Known rows, with every step that occurs:
C, V, M, A: [-23.6 -21.7 -28.6 -31.7  25.5   0.0  23.2 -35.4  -4.8   1.2 -11.0  19.9
  21.4   7.8  -7.2  -4.2  -2.5 -22.2   4.8  17.6 -40.2   9.1 -17.5   2.3
  -3.1]
M, V, R, K, L, C: [ 40.0   0.1  47.3  -5.9 -24.0  -0.1 -46.7  47.9 -20.0  23.3  28.4 -27.4
  10.5 -21.0 -19.6  32.2 -27.8  -6.1   7.5 -24.3  -4.7   0.5 -22.0  -4.1
  -9.0]
U, M: [-26.6   7.8 -33.4  25.8 -11.0  24.4  16.2  -6.6   5.7  -3.7   7.4 -18.6
 -18.2 -22.5  41.1  32.9 -32.7  11.3  16.6  11.3 -20.3  24.8  39.7  12.6
  26.9]
C, V, R, K, A, M, Z: [-27.4  13.7   2.8 -16.0   6.1 -44.8  25.8  -5.7  -9.0  -1.6 -10.8 -19.3
  27.8  75.2  14.5 -30.9 -13.2   7.6  -6.1  15.4  24.2  -9.9  -5.1 -11.8
  -3.8]
A, M, V, R, K: [ 15.8   8.1  39.0  -3.5   5.5  49.3 -20.6  20.0  -2.4  -7.0  -2.8   2.7
  -0.5 -18.2 -22.7 -18.5  15.3  40.8   9.9   3.5  23.8  19.8  16.0  -7.1
  -8.9]
R, K, L, C, V, M: [ 12.0   9.4 -28.2 -57.4  -4.3   0.3 -22.9 -20.0 -38.2   3.7  14.0  13.9
   8.3 -43.1 -23.1  17.4 -14.5 -40.8  36.4  24.9 -36.8 -23.0 -25.4  -7.2
   6.1]
K, A, M, Z: [-30.3   3.7   3.7   1.4  -7.7 -57.2  33.7   3.9   3.7  -3.3 -14.6 -24.8
  19.6  84.8  24.9 -14.4 -11.2  -9.5  -0.9  -2.1  27.4 -14.6 -13.5  -8.1
   1.8]
C, V: [ -1.3 -20.2 -60.1  -7.3  -0.1  24.6  -2.2 -41.8  15.6 -19.9  -6.6   8.2
 -40.9 -30.7  -4.8   9.7  -2.4  28.3  -7.7  32.4 -25.9  20.3   7.3   9.2
  -5.8]
L, K, A, M: [-19.3  50.6  -2.0  26.8   0.5 -28.9  -8.4  45.9  42.2  15.6 -33.4 -10.0
  11.7  27.5  30.8  -6.9  14.9   2.4 -25.3 -14.8   8.5 -31.9   4.7  -3.8
  27.4]
P, K: [  8.4  -9.8   1.7  25.0   2.6  69.7  15.7   9.3  44.1 -12.4   0.5 -28.2
 -33.3  -9.4 -12.6   0.3  53.5  15.2   0.1  -3.6 -12.1   1.7  60.9  12.8
 -14.2]
R, V, C: [ 21.3 -24.2  -8.9  20.3  -2.5   3.1 -21.7 -70.4  25.2  -7.1  19.7  36.7
 -11.1 -37.6 -27.6  38.9  -8.7 -28.6  26.6  10.9  34.8  -8.1 -40.8  -8.3
  -6.7]
L, K, P: [ 30.5  30.3  -6.2   8.0 -11.7 -66.2 -58.3  35.2  17.3 -19.2  28.4  -5.3
 -21.7 -53.5  17.5  29.1  30.8  14.4 -41.7 -29.3  19.3   1.6 -17.5 -14.5
   0.9]
R, V, M: [ 19.1  -3.7  -1.6 -54.0  12.4  17.1  -6.0 -39.4 -33.6 -13.5   6.1  21.1
 -18.2 -50.8 -22.7  36.1   8.8 -55.9  59.4  10.2  10.9 -11.2 -44.2  -4.3
   5.4]
Z, M: [-32.4 -29.2 -19.4  39.8   1.0  -6.6  43.0  -7.7 -10.0  -0.8 -21.0  -1.5
 -69.2 -10.4  53.0 -13.9  -2.6  18.4 -13.2   2.9  -7.2  42.5  45.3  -4.2
  17.9]
P, K, A: [  5.6 -20.2   0.5 -16.8  12.7   3.9   4.3   8.7  50.0   8.0  -5.7 -30.6
   5.4  15.4   9.3   8.7  57.9   0.0 -52.1 -15.2  -7.1 -22.0  30.5  12.1
   0.3]
R, K, A: [ 10.7 -36.2  13.4 -46.9   1.8 -14.9 -15.7  12.2  42.7   3.7 -10.0 -27.8
  24.9   9.8  10.0  20.8  34.2   3.7 -44.2 -15.2  19.8 -10.8 -22.3  11.9
   5.9]
C, V, R, K, L: [ 22.0   0.9  28.8 -17.1  18.2  26.9   0.1  22.0   6.2  12.0  15.7 -19.5
  29.5 -20.7 -12.3  -3.2  -1.3  11.9  -2.8 -15.4   7.1   8.7  11.0  16.6
  -3.1]
C, V, R, K: [ 14.3  -8.8   3.6 -20.3  13.1  42.6 -14.0  -4.1   3.4 -19.1   9.0   0.6
 -12.3 -36.1 -17.1 -11.2  12.2  32.4  -4.2  12.8   9.4  34.9   3.9   1.6
 -13.4]
P, K, A, M, V: [  4.1  16.2  18.8   7.6  -2.1  33.5 -15.9  10.4  18.2  19.9 -35.9  -5.4
   4.6  23.8 -13.6  -8.2  27.4  45.4  -6.9  12.2  -2.0 -34.5  49.5  -4.9
   5.3]
L, C, V, R, K: [ 19.9  -6.5   6.3 -21.8   2.7  32.2 -27.8   4.0  -3.8 -12.9  16.0  -4.5
 -14.4 -38.2 -18.5  -2.0   1.3  25.6  -1.5  12.4   3.2  31.4  -6.9  -2.9
 -15.0]
R, K, L, C, V, M, U: [ -4.1 -13.8  -0.9 -22.6 -12.5   7.9  22.2 -14.5 -29.3  -1.2  13.4   8.6
  55.4  18.5 -28.5   7.1 -41.4 -53.4  38.0   7.2 -35.9 -20.7 -58.5  31.5
  -4.7]
A, M, V: [  3.7  13.5  11.9  26.4 -15.1  38.6 -14.5   7.6   3.9   5.9 -32.6   8.3
 -18.1   6.7 -15.0  -2.7   2.7  43.7  19.8  11.1   4.4 -10.3  30.2  -6.9
   3.1]
K, A: [  3.0 -31.2 -11.4 -20.1   2.8 -37.5  -3.8   3.7  34.1   1.6  -5.1 -13.5
   3.2   7.1  23.8  21.9  27.1 -12.7 -50.2 -24.5   5.6  -5.3 -17.6   9.2
   6.9]
C, V, R: [  4.7   8.8 -39.3  18.1  26.0  10.5   4.6 -22.4 -20.7 -19.5  23.6  31.6
 -45.2 -50.1   0.8 -18.7  -1.1  13.9 -19.9   7.3 -19.4  48.6  19.3  -6.5
 -14.7]
V, M: [  1.1  -0.5 -23.0 -17.9  -3.1  -1.9   6.1 -13.6 -25.8 -18.6  11.0  26.5
 -13.8 -38.5  -4.4  11.9  10.5 -57.1  37.9  -6.4 -13.8  -4.0 -21.5  -7.1
   8.3]
K, A, M: [-19.6  23.8 -21.2  12.7   0.0 -20.9   2.8  23.0  50.1  17.3 -36.9  -6.8
  -2.4  32.7  29.9 -11.3  16.6  -6.0 -17.6 -11.6  13.1 -36.4   7.2   3.4
  20.7]
P, K, A, M, Z: [-28.5   8.5  10.0   3.3  -3.3 -36.9  37.5   6.1  11.1   0.2 -15.5 -33.8
  21.9  88.5  17.5 -21.9   3.8  -3.6  -1.7   1.9  22.2 -24.0  10.7  -7.3
  -1.9]

Rows:
[ 41.6   5.9 -17.9 -46.0  -4.9 -41.3 -69.6   7.5   7.7  -9.8  34.4  -3.5
 -24.5 -59.0  -3.9  10.0  23.0  21.4 -34.3  -4.0  23.0   0.0 -15.5 -13.6
 -18.0]	L, C, V, R, K, P
[  8.2  33.8  11.3  41.4  15.1  20.3  -3.4  11.3 -29.1  -2.0   5.8  32.4
 -28.8 -23.1  -6.8 -28.9   3.5  23.7  -0.9  -8.1   2.3  27.3  36.4 -18.9
  -8.4]	A, M, V, R
[-34.8  -7.3  -3.8  10.6 -15.2 -27.3  42.3 -16.6 -28.1 -17.4  17.2 -33.2
   8.2  46.1  32.0  16.8 -45.5   1.8  22.7  14.0   4.9  27.8   9.4  -0.7
   6.5]	U, M, Z
[ -4.5 -20.0  -9.0  60.4 -15.1  -7.5  -7.5 -54.0  -5.2   6.8   6.2  49.6
 -11.4 -18.3  -8.8  -0.9 -15.0  11.2   2.2  20.0  -0.9   2.6  24.2 -24.6
   1.3]	Z, M, V, C
[-28.1  -2.8  -5.5  51.6 -18.9  16.1  46.2   9.7  25.9  -6.4 -19.0   3.4
  20.2  56.2   2.6 -14.5 -28.2 -26.2  25.4 -13.9  -3.1 -11.0 -30.2  36.2
   1.6]	A, M, U
[ -1.8 -25.0   9.3 -15.4  -1.2  16.2  35.9 -33.1 -27.5 -16.0   8.4  16.9
  29.6  11.2 -26.3  20.3 -25.6 -65.8  53.3  -2.4  -5.2  -9.4 -71.7  31.2
  -3.8]	R, V, M, U
[  5.4   8.8  26.4  -8.1  -7.5  24.4 -25.6  12.4  13.4  17.5 -37.7  -3.2
  14.0  21.7 -13.6  -3.5  15.5  47.4  -4.3  12.2  11.3 -28.2  23.3  -5.3
   8.2]	R, K, A, M, V
[ 16.4  18.3 -24.8  12.0  16.4  -4.7 -13.5  -2.5 -32.1   0.4  35.8  17.8
 -31.4 -48.6  -3.2  -5.7 -21.6  -0.1 -18.2  -1.1 -26.0  34.6   7.9  -8.9
 -15.3]	K, L, C, V, R
[-44.9 -45.5  -3.6  22.4  22.0  -8.4  51.1 -10.5  11.3  12.6 -29.3  -6.0
 -15.1  32.7  38.3 -18.3  -6.2  15.1 -25.0  -0.7 -20.1  42.9  21.6   3.4
   4.0]	Z, M, A
[-14.1 -22.8  -4.9   9.8 -13.7   3.7  44.2 -13.2 -21.8 -19.3  11.4  21.5
  30.9  18.9 -13.6   4.1 -23.6 -67.0  38.3 -13.0 -22.2  -4.4 -55.8  30.5
  -2.8]	V, M, U
[ 17.1  -0.7  28.1  13.8  10.8  46.7  21.4  32.0  34.5  15.9   9.2 -39.6
  15.1  -0.9  -8.7   4.8  26.8  -0.1   0.9 -27.5  -8.0 -14.9  50.9  24.2
  -3.6]	P, K, L
[-10.1  35.2 -15.1 -14.3   3.4 -14.1 -21.2  23.6  32.1  24.8 -28.8  -9.9
   8.1  22.4  13.8 -17.6   5.5   8.5 -20.2   6.9   6.5 -35.4   3.1  -4.1
  13.3]	L, C, V, R, K, A, M
[  0.9   5.7  13.4  40.7  20.9  11.7  12.1  -3.0 -55.1  -3.0  11.3  31.1
 -47.3 -35.4  10.9 -28.9  -0.9  32.0 -16.0  -3.8  -7.1  55.4  51.2 -22.3
  -7.1]	Z, M, V, R
[-16.8 -19.5 -27.3  -5.4  -6.4   9.2  40.2 -35.3 -24.9 -18.8   7.1  25.8
  29.7  14.1 -19.2  -0.7 -29.6 -51.2  33.6  11.9 -36.0  -6.1 -48.4  30.9
  -3.7]	C, V, M, U
[ -5.9 -25.4  15.4  26.1  -6.3  23.8   9.2 -12.9 -32.5   4.5 -24.8   5.1
 -44.7 -10.4   9.8  -4.5  -1.5  55.9  -3.3  17.2 -10.4  29.2  51.9 -11.5
   6.2]	Z, M, V
[ 16.6 -19.2  28.5 -41.6  15.3 -11.6 -22.8  12.6  12.5   7.4   0.6 -12.3
  27.0   0.1   0.3   4.0  33.0  16.3 -50.3 -13.3  16.7   1.0  -6.1  -0.6
  -1.7]	M, V, R, K, A
[-29.7   6.2   2.8  22.7 -15.7 -32.6  38.0   2.7  -3.0 -13.8 -11.2 -19.4
   0.4  71.3  16.8 -16.2 -20.3  -3.7  25.0   2.0  29.1  -0.7  -8.8  -8.4
  -2.5]	A, M, Z
[-13.9  31.1  -1.6  -1.5   9.2  -7.8  -4.1  30.3  42.5  17.8 -31.4  -7.4
  11.8  27.3  20.6 -24.9  20.7   4.4 -18.9  -9.0  23.1 -30.3   9.1  -1.2
  16.1]	V, R, K, A, M
[ -5.2  -5.1   6.7 -52.1  -9.1 -39.7  14.4 -21.6 -57.8  -9.7  21.7 -14.9
  36.2  33.7 -14.0   4.5 -33.2 -33.2  37.6  23.1  -4.9  -9.3 -36.0 -13.1
  -7.3]	R, K, L, C, V, M, Z
[ 34.5   0.5  36.0  -3.3 -23.1  -8.2 -38.8  49.8  -8.4  19.5  32.8 -31.0
   4.7 -22.2  -8.6  33.2 -27.7 -21.4   6.2 -31.8  -1.7   3.2 -30.3   0.6
  -7.2]	V, R, K, L, C
[ -2.6   3.0 -55.1 -36.5   5.8   5.3   0.9 -42.7 -31.5 -16.7   5.1  34.2
 -17.0 -46.0 -12.8   5.5   2.1 -35.9  32.0  29.1 -35.8  -7.4 -11.2  -5.5
   5.5]	C, V, M
[-25.4   2.2  10.8  22.8  -0.7  -2.1  36.4  17.2  22.1   6.6 -16.3  -0.3
  48.8  63.4   3.9 -25.1 -16.6 -24.8  -3.4 -16.3   4.0 -19.1 -32.5  32.5
   2.1]	V, R, K, A, M, U
[  7.4  51.1  26.1  38.5  21.1  -3.5 -15.4  27.9 -30.1   5.7   6.4  26.3
  -5.0 -17.6  -0.3 -25.0   8.5  26.3 -24.7 -12.8  -0.1  19.2  30.3 -23.3
  -0.3]	L, K, A, M, V, R
[  4.9   3.6   1.8  33.0 -15.6  -3.9 -32.4 -35.5  28.4  15.9  -4.3  39.6
  31.9   3.9 -26.6  -0.5  -1.9   7.6   2.3  17.0  16.7 -38.8   3.3 -19.6
   2.5]	R, K, A, M, V, C
[ 31.7  18.2  44.2   0.2 -24.2   0.7 -45.6  54.4 -13.5  30.9  17.4 -27.4
  12.5  -8.5 -15.4  21.5 -30.4  -4.4  13.6 -20.8  -0.8 -13.1 -13.7  -6.0
  -3.4]	A, M, V, R, K, L, C
[ 30.2   1.1   4.2 -29.7   4.4 -33.8 -47.5   8.6  -5.0  -5.7  19.6   1.9
 -28.6 -49.9   7.6  -8.0  33.4  40.0 -35.4  -6.4  34.1   8.1  15.0 -17.0
  -9.7]	Z, M, V, R, K, P
